What can hang from each mark
fogulu: vuda
nedifo: kamise minid
vuda: fogulu kamise
roro: minid
mopeb: roro sazo
sazo: fogulu mopeb
minid: nedifo
kamise: dufak
dufak: mopeb

Known rows, with every way that one mark hangs from another
fogulu(vuda): [ -7.1   7.6 -15.3  -9.1  17.5  13.6   5.5 -16.6   9.6  23.9  17.1 -26.3
   8.1 -15.2 -16.4  19.4 -19.3 -23.9 -50.2]
dufak(mopeb(roro sazo(fogulu))): [ -2.7  -4.1   5.0  -2.6   3.4  22.6   4.3 -23.6  43.9  24.1  -5.3  -6.2
   7.0  23.0  31.1   7.5   8.0   8.5   5.4]
mopeb(sazo): [ -6.8  15.6  -5.2  -7.6  -8.9  17.8   0.3  -2.5  14.0  20.7  -5.9 -14.9
  13.4   3.2  -9.5  28.4 -12.2 -25.1 -29.5]
nedifo(minid): [-22.9  27.8  22.8  -0.1  -7.0  11.6  -7.4  14.2 -11.9  -1.0  13.1 -10.3
  12.6   6.5 -40.3  17.9 -13.3 -21.6 -57.9]
kamise(dufak(mopeb(roro sazo(fogulu(vuda))))): [ -4.2 -16.9   8.4  -4.1   6.2  19.0   9.9 -11.8  23.9   8.5  18.4  -6.5
   8.5  11.7   9.9  11.6  16.4   7.1   1.4]
mopeb(roro): [-16.7  34.0   4.8  -7.0   6.0  14.3  -2.7  -2.2   6.6   0.1   7.8  -8.8
  22.5   5.7  13.8  -8.9  -8.5 -12.0 -39.3]
roro(minid(nedifo)): [-10.3  49.9  19.1   6.6   3.2  20.5 -13.2  -3.2 -18.3  -1.8  15.6   9.3
  23.7 -21.0   0.1  15.2 -30.7  -4.2 -36.1]
sazo(fogulu(vuda(kamise)) mopeb): [  7.1 -10.5 -24.4 -28.2   8.8  27.1  22.7 -28.6  -0.3  24.4  13.3 -35.8
 -29.1 -25.3  -8.4  42.9  -0.1 -20.4 -14.4]
nedifo(kamise(dufak(mopeb))): [ 14.6   6.1  23.7   3.7   1.6 -37.2   2.7  -1.7  -6.7 -20.3  19.0 -25.4
  -2.3  15.8  -8.9   8.7 -20.2   1.0 -17.7]
vuda(fogulu kamise(dufak(mopeb(roro(minid) sazo)))): [ -0.3   1.9 -26.8  -7.8  11.4  26.1  13.3   4.2 -27.2  -0.3  23.9  13.0
  -1.0  -7.5  14.2  12.3  17.2  -4.2   5.6]
mopeb(roro(minid) sazo): [-19.1  48.1   5.6  -7.2  -3.3  55.1  -2.4   1.2   5.3  16.7  -1.2  15.3
  19.2   1.7  20.4   3.4   8.6 -11.2 -24.8]
vuda(fogulu kamise(dufak(mopeb(roro(minid))))): [ -1.8   6.1 -23.8  -6.1  18.3  15.9  12.1   3.6 -34.0  -7.2  31.9   8.3
   1.7 -10.1  13.8   5.2  10.8  -1.8  -1.2]
vuda(fogulu kamise): [  1.0   7.2 -46.7 -13.7  19.7   3.4  10.3  -4.9 -29.7  10.5  19.1 -16.8
  -6.2 -19.1  -9.0  23.9 -14.7 -28.1 -26.8]
dufak(mopeb(roro sazo(fogulu(vuda(kamise))))): [  3.6 -11.6  -9.3 -10.5   9.9  27.9  14.0 -24.7  35.8  30.5  -4.7  -3.1
  -5.8  12.8  29.2  10.3  15.2   5.7   3.8]
mopeb(roro(minid(nedifo(kamise))) sazo(fogulu)): [ -5.1  34.3  11.3  -5.1   5.7  42.2  -3.6 -19.9   7.7  14.7   1.5  12.0
  -7.5  -3.1  18.8  18.2  -2.5   3.8  -7.0]
vuda(fogulu kamise(dufak)): [ -0.5  -1.5 -36.9 -12.9  16.2  -1.2  13.1   6.9 -42.2  -6.0  31.9 -13.5
  -2.5 -18.9 -16.4  23.7  -5.2 -23.8 -19.7]
kamise(dufak(mopeb(roro(minid) sazo(fogulu)))): [-8.5  5.1 19.9  0.9  2.1 24.7  4.9 -3.7  9.4  0.7 18.9  3.3 15.4 12.2
 17.3  7.7 16.5 11.1  5.4]
dufak(mopeb(roro(minid) sazo(fogulu))): [ -6.6  13.5   9.6   0.2   6.5  39.4   2.3 -22.3  31.0  25.1  -0.1   5.0
   8.0  15.2  35.8   6.1  12.1  12.1   6.2]

Rows
[-13.4  12.9  -7.0 -13.6   5.9  36.9   4.5 -18.1  26.5  27.1  -2.7 -10.7
   2.1   8.5  13.3  17.2   8.1 -11.5 -13.4]  mopeb(roro sazo(fogulu))
[ 15.3   8.9  33.1   9.6  -5.3 -34.3  -8.6  -4.3  -3.6 -28.2  14.3  -4.9
   4.8   3.6  -5.8  13.8 -37.4  11.2 -15.2]  minid(nedifo(kamise(dufak(mopeb))))
[  2.1 -14.2 -15.1 -13.9  28.5  13.3  18.9 -24.2   5.0  19.7  24.2 -21.3
 -12.5  -7.2   4.3  16.8   8.0  -2.0 -11.4]  sazo(fogulu(vuda(kamise(dufak(mopeb(roro))))))
[  1.3  51.5  23.6   7.2   4.6   4.1 -12.3  -6.1 -23.3  -8.5  15.3   4.0
   7.1 -16.6  -3.3  15.6 -36.8  -1.9 -34.7]  roro(minid(nedifo(kamise)))
[ -7.0  -3.0 -12.8 -24.8  10.3  43.4  14.9 -34.3  22.1  22.2  15.4 -27.6
 -17.1 -14.9   8.5  24.6   7.0  -9.9 -13.6]  sazo(fogulu(vuda) mopeb(roro))
[  5.7 -13.1 -30.0  -6.7  14.8  -5.9  13.7   1.3 -28.0  -5.6  29.0  -9.0
  -1.7  -8.1  -2.0  18.0  -0.7  -9.3  -3.3]  vuda(fogulu kamise(dufak(mopeb)))
[ -0.6  22.7  21.7 -12.8  -2.0  28.7   4.6 -18.3  -9.5 -12.9  21.4  -6.8
 -15.9 -12.7  13.0  21.5   0.0   7.3   2.2]  sazo(fogulu mopeb(roro(minid(nedifo(kamise(dufak))))))
[  3.9 -12.6   1.6  -0.2   2.3   9.5   4.8 -25.0  38.3  28.3  -4.0 -19.3
   3.7  16.8  11.7  26.0  -4.9   1.1   2.4]  dufak(mopeb(sazo(fogulu)))
[  6.5 -15.7 -18.2 -27.2   6.8  24.0  24.5 -20.7  -8.6  13.4  21.8 -33.6
 -26.2 -25.7 -13.3  43.0   5.5 -17.5  -9.7]  sazo(fogulu(vuda(kamise(dufak))) mopeb)
[ -4.2  15.6  48.2   5.9  -8.9 -14.7  -2.4  16.8 -15.5 -30.7  21.5  -2.9
  -6.2  28.9 -26.6   0.8  -0.3   5.5 -30.8]  nedifo(kamise(dufak(mopeb(roro))) minid)
[ 10.9  13.8  35.7   8.0  -4.8 -25.9  -9.1  -3.9   0.2 -31.1  13.4   3.3
   6.8   7.7   6.3   2.6 -29.1  16.4 -13.4]  minid(nedifo(kamise(dufak(mopeb(roro)))))
[ 16.4   4.6  30.6   7.8 -12.0 -24.1  -7.3  -4.1   3.7 -20.5   6.3   0.0
   2.0   6.1  -6.0  21.5 -31.5   9.6  -8.2]  minid(nedifo(kamise(dufak(mopeb(sazo)))))
[  1.9  15.4   3.4 -17.7  10.9  44.8   8.7 -36.0   6.5  11.1  18.7 -10.0
 -27.5 -23.2  12.0  25.7  -1.9   2.5  -7.9]  sazo(fogulu(vuda) mopeb(roro(minid(nedifo(kamise)))))
[-8.1 23.9 15.0  2.6 -3.9 37.3 -1.3 -8.7 26.9 15.5 -4.5 14.3 20.6 17.6
 36.5 -3.3  9.1  9.1 -4.0]  dufak(mopeb(roro(minid) sazo))
[ -8.9  56.9  23.4   1.6   6.3  19.6 -10.8  -3.9 -11.7 -11.6  11.9  14.1
  13.1  -5.6  19.1  -7.7 -18.8   3.8 -33.0]  mopeb(roro(minid(nedifo(kamise))))
[ -3.9   9.9 -10.1 -27.0  11.0  54.2  22.3 -17.8 -15.3  10.4  25.6  -9.1
 -21.7 -26.8  10.6  23.3  22.6  -6.8  -6.0]  sazo(fogulu(vuda(kamise(dufak))) mopeb(roro(minid)))
[ 10.4  17.7  27.6   5.0  -4.2 -30.9  -9.1  -0.5 -14.9 -28.9  17.1  -8.6
   4.1  -4.8 -17.1  18.8 -41.1  -0.1 -28.5]  minid(nedifo(kamise(dufak)))
[-13.4  23.1  -1.9  -8.8  13.3  64.9   0.5 -26.1  18.5  31.5   7.3  15.7
  -0.9 -15.0  17.3  21.5   6.2   0.2 -12.6]  mopeb(roro(minid(nedifo)) sazo(fogulu(vuda)))
[  8.4  21.0  27.0   2.3  -1.7  -4.9   2.5   1.2  -6.2 -14.9  13.9  -3.1
  -1.9  16.5   7.9   2.9  -2.4   6.9  -8.4]  nedifo(kamise(dufak(mopeb(roro(minid) sazo))))
[ -6.0  29.4  17.2  -4.4   3.6  38.6  -2.0 -12.4  -0.3   4.4  10.4  14.5
  -5.4  -2.9  14.1  18.6   3.1   6.9  -2.1]  mopeb(roro(minid(nedifo(kamise(dufak)))) sazo(fogulu))
